Each row comes from the steps of one walk. Every step used is in the known rows, and no mark comes twice. Write the walk behind each row, first mark first.
Known rows
rina/fusub/tuse/kavev: [ -5.6  59.3  -5.6  13.9  19.8 -23.9 -59.7  30.1  21.0  -4.4  23.3  28.1
 -10.6   4.9   5.3 -32.6   9.6   5.7  -1.7]
kavev/kevag/tuse: [-25.6   5.9  10.8 -23.5   5.2  -8.5 -38.5 -15.1   9.9 -29.9  -6.1  15.4
   0.5 -33.1   3.6  21.8 -27.7   8.0  -8.6]
kavev/kevag/tuse/rina/fusub: [-17.3  21.0 -11.4 -30.0  35.2   6.1 -68.5  -0.1  50.8   4.4 -34.1  16.4
  -0.2 -41.0  -6.2 -34.7  19.7  35.5  -7.8]
tuse/kavev/rina/fusub: [ -3.5  29.0 -29.7   2.5  18.1 -18.0 -70.4  25.1  36.9  21.4  14.9  18.3
 -51.1 -11.3  29.6 -49.9  18.2  19.7   7.7]
rina/kavev: [ -8.0   7.7  -5.2  11.9 -12.4 -37.9 -37.1   1.2   1.6   5.4   4.2 -13.7
  -9.4  20.9  25.5  -1.2  27.9   7.6   3.4]
rina/fusub: [-14.0  22.4  -7.2  -8.2  26.4   1.3 -47.0 -11.4  20.6  18.9  -7.1   3.6
  -8.0   8.6  -7.5 -18.0  14.6   8.3 -12.9]
tuse/kavev/rina: [ 13.5  10.0 -23.6  -2.2  -8.6 -22.8 -21.7  41.3  15.4   5.1  20.9  14.4
 -41.7 -15.2  35.8 -27.7   3.7  14.3  19.0]
setemul/kevag: [  0.3  13.1  -2.8 -13.8   3.9 -43.5 -15.2   2.9 -18.9 -14.1  -2.7  11.4
 -44.8 -11.5  32.7  13.1  17.5 -10.1  25.0]
setemul/kevag/tuse/rina/fusub: [ 24.4  12.8   3.5 -11.0  51.3 -56.9 -65.1   4.8  18.3  17.0 -43.8  14.5
 -57.7 -28.6  50.8 -31.5  44.4  15.2  24.4]
kavev/tuse/fusub/rina: [ -7.4  45.3 -15.6  13.8   6.3   0.2 -32.3  22.5 -14.6  -2.5 -38.7   1.3
 -35.9 -56.2 -51.1   1.7  -6.5  44.0  13.3]
setemul/tuse/rina/kavev: [  0.3   9.8  -8.6 -16.9  -4.2 -23.8   3.6  73.9   5.0   7.0 -32.7 -21.0
  11.2  23.3   1.1 -31.6  73.8  30.9   9.0]
kevag/tuse/fusub/rina/kavev: [ -4.3  17.2  -1.5  12.6  14.6 -75.3 -79.8   8.5 -20.0   5.6 -27.9   0.4
 -51.8 -36.1  14.3  10.5  12.9  44.2  -2.2]
kevag/tuse/fusub: [ 27.7 -17.3 -14.0   2.8  28.6 -19.7 -40.8 -30.0   8.9  -5.5 -31.0   9.8
 -33.8 -32.9  -3.1   3.3 -14.5  30.9  17.9]
tuse/rina/kavev/kevag: [-26.6  21.1 -37.3 -17.2 -23.5  -4.0 -38.0  28.2  37.9  -1.1  -8.8 -11.1
  19.2  -8.2  16.7 -25.1  58.1  37.2  12.2]
kavev/rina: [ -8.0  17.8   9.9 -25.0  -4.9 -13.6  -5.8  30.7  12.7 -11.1  -6.4   5.6
 -40.3 -19.2  11.8  -5.8  -1.3  15.2  -7.2]
fusub/tuse: [-13.3  46.5  28.7  -9.4  -1.1 -11.1   6.3  26.6  -6.6 -34.6  -1.1  15.6
   6.3  -8.8  -9.8  12.1  -8.1  -6.3  -7.2]
kavev/kevag/tuse/fusub/rina: [-30.3  27.4 -14.0 -28.9  13.3 -19.8 -64.8   2.7  -0.8 -20.8 -19.8  30.2
 -27.1 -80.5 -34.1  14.2 -16.7  48.4 -14.4]
kevag/tuse: [ 15.7 -15.0  27.5   9.1  16.0 -31.0 -15.1 -16.7  -9.3 -11.9 -13.1   6.3
 -20.2 -19.1  16.5   9.3 -23.9  -3.1  -2.4]

Which walk is each row?
[ 20.0   9.0  -6.6  16.9  -0.3  24.6  17.6  27.4  17.1   2.7 -42.5 -16.2
  -2.8 -17.8 -13.6 -29.0  17.3  23.1  31.3] -> kavev/tuse/rina
[  7.6  21.0  -1.8   3.5  35.5 -50.5 -88.8  13.6  33.0  12.9   2.4  23.0
 -65.7 -27.6  48.5 -34.6  -6.3  20.9  -0.7] -> kevag/tuse/kavev/rina/fusub
[-35.7  28.8 -25.6 -51.3 -19.4  -4.3 -17.4  74.1  25.5 -19.5 -25.7  -5.5
  23.9   2.9 -15.8 -24.2  68.5  41.6   1.5] -> setemul/tuse/rina/kavev/kevag
[ 39.8  -7.4 -11.0  23.9  20.7 -88.3 -48.5   7.4 -23.7 -11.5   9.2  20.3
 -65.7 -20.0  76.2  -7.8   1.7 -10.4  52.3] -> setemul/kevag/tuse/kavev
[ -3.0  24.8 -48.4  31.5 -11.5 -22.5 -66.8  -8.6  16.8   2.1 -31.9 -21.8
 -31.2  -9.3 -11.2  -7.4  19.5  37.0  41.2] -> rina/kavev/tuse/fusub
[-25.1  43.8 -16.5 -29.2  -3.0 -44.1 -45.4  62.4 -22.5  -4.6 -30.4  -1.9
 -25.3 -14.8 -36.9   1.4  47.1  52.0  -9.5] -> setemul/tuse/fusub/rina/kavev
[-13.1  41.2 -15.0 -35.7  22.8 -17.8 -45.2  77.2  25.9   7.5  -4.5  18.8
 -38.6  -2.8  -1.3 -45.8  26.6  27.1  -8.0] -> setemul/tuse/kavev/rina/fusub
[  8.0  32.2 -16.5  12.8  27.5  31.5 -33.7  20.8  38.9  24.4 -49.5 -14.6
 -10.8 -16.2 -21.1 -47.5  30.2  30.0  14.8] -> kavev/tuse/rina/fusub
[-28.4  55.2  10.8  19.0  -8.5 -50.2 -40.6  42.1 -31.2  -3.2 -18.7 -23.9
 -31.8 -22.3  -5.6  11.0  14.4   7.8  -4.1] -> fusub/rina/kavev/tuse
[  6.1   7.2   9.6  -3.5  25.6 -38.5 -40.5   0.1 -16.1  -7.3 -31.9  16.8
 -44.4 -61.0 -22.2   6.2 -14.5  43.0  -9.1] -> kevag/tuse/fusub/rina
[ 26.1  -5.3 -16.2  -2.6  32.2 -62.9 -56.2 -19.8 -12.9 -12.0 -33.0  20.9
 -78.7 -43.3  30.6   7.3   6.0  21.5  44.8] -> setemul/kevag/tuse/fusub
[-10.1  29.9  -4.1  31.4 -15.2 -27.3 -43.5   6.1  -0.1  -4.6 -17.0 -27.6
 -23.7  10.0   5.6  -2.4  15.0   3.7  18.4] -> rina/kavev/tuse
[-14.5  35.8 -34.5   3.2  -2.7 -43.7 -60.9  20.0 -10.4   9.5 -10.6  -2.2
 -29.8 -20.9  -0.4   1.5  37.2  44.3   2.0] -> tuse/fusub/rina/kavev
[-23.7  43.3   5.8 -29.2  25.6  -6.5 -50.0  18.7  37.5  12.3  -9.5  13.6
 -51.9 -15.5   1.4 -19.1  14.3  19.6 -17.5] -> kavev/rina/fusub
[-42.1  81.4 -27.9 -14.6   8.5  -0.6 -79.7  28.3  36.9 -21.7  34.5  40.9
   4.1 -20.8 -15.9 -20.3   5.5  11.6  -1.3] -> rina/fusub/tuse/kavev/kevag
[ 35.8  -7.9  16.1  -4.1  28.3 -57.0 -12.9  16.4  -9.0  -8.8 -39.0  10.3
 -47.7 -31.1  49.6 -16.2  31.7   8.5  36.4] -> setemul/kevag/tuse/rina
[ 30.3 -21.6  -6.7  35.2  15.1 -49.6 -35.6  -3.1  -6.0  -1.6  11.9   5.4
 -21.6 -11.7  39.7 -13.3 -22.3   3.2  25.5] -> kevag/tuse/kavev
[-32.6  10.6  -0.5 -14.6  -5.0 -56.5 -72.7  -9.2   7.0 -22.4   1.2  -1.5
 -11.9 -19.4  29.9  15.5   4.4  10.4  -2.3] -> rina/kavev/kevag/tuse
[ -1.3  57.0   8.0  -7.0  -9.4 -39.0 -17.3  65.3  10.1 -32.0  24.1  28.7
 -38.5 -23.5  22.6 -16.5  -9.3  12.9  13.1] -> fusub/tuse/kavev/rina
[ 25.0  -5.3   4.1   8.5  10.1 -58.0 -36.3  21.6  10.7  -7.0   9.7  19.5
 -65.1 -34.0  52.8 -17.3 -23.2  17.1  16.2] -> kevag/tuse/kavev/rina
[-18.2  14.1 -53.7   0.5 -19.0   3.3 -34.5  12.2  21.2  -4.9  37.4  13.1
  14.9 -17.4   0.0 -17.5   4.0  12.3  23.0] -> tuse/kavev/kevag
[ 10.7  42.0  26.7  -8.0  -1.7   7.4  24.5  48.5  18.1 -23.3 -22.6  13.3
  12.9 -15.8 -14.1 -16.5  19.8  19.0   3.7] -> fusub/tuse/rina
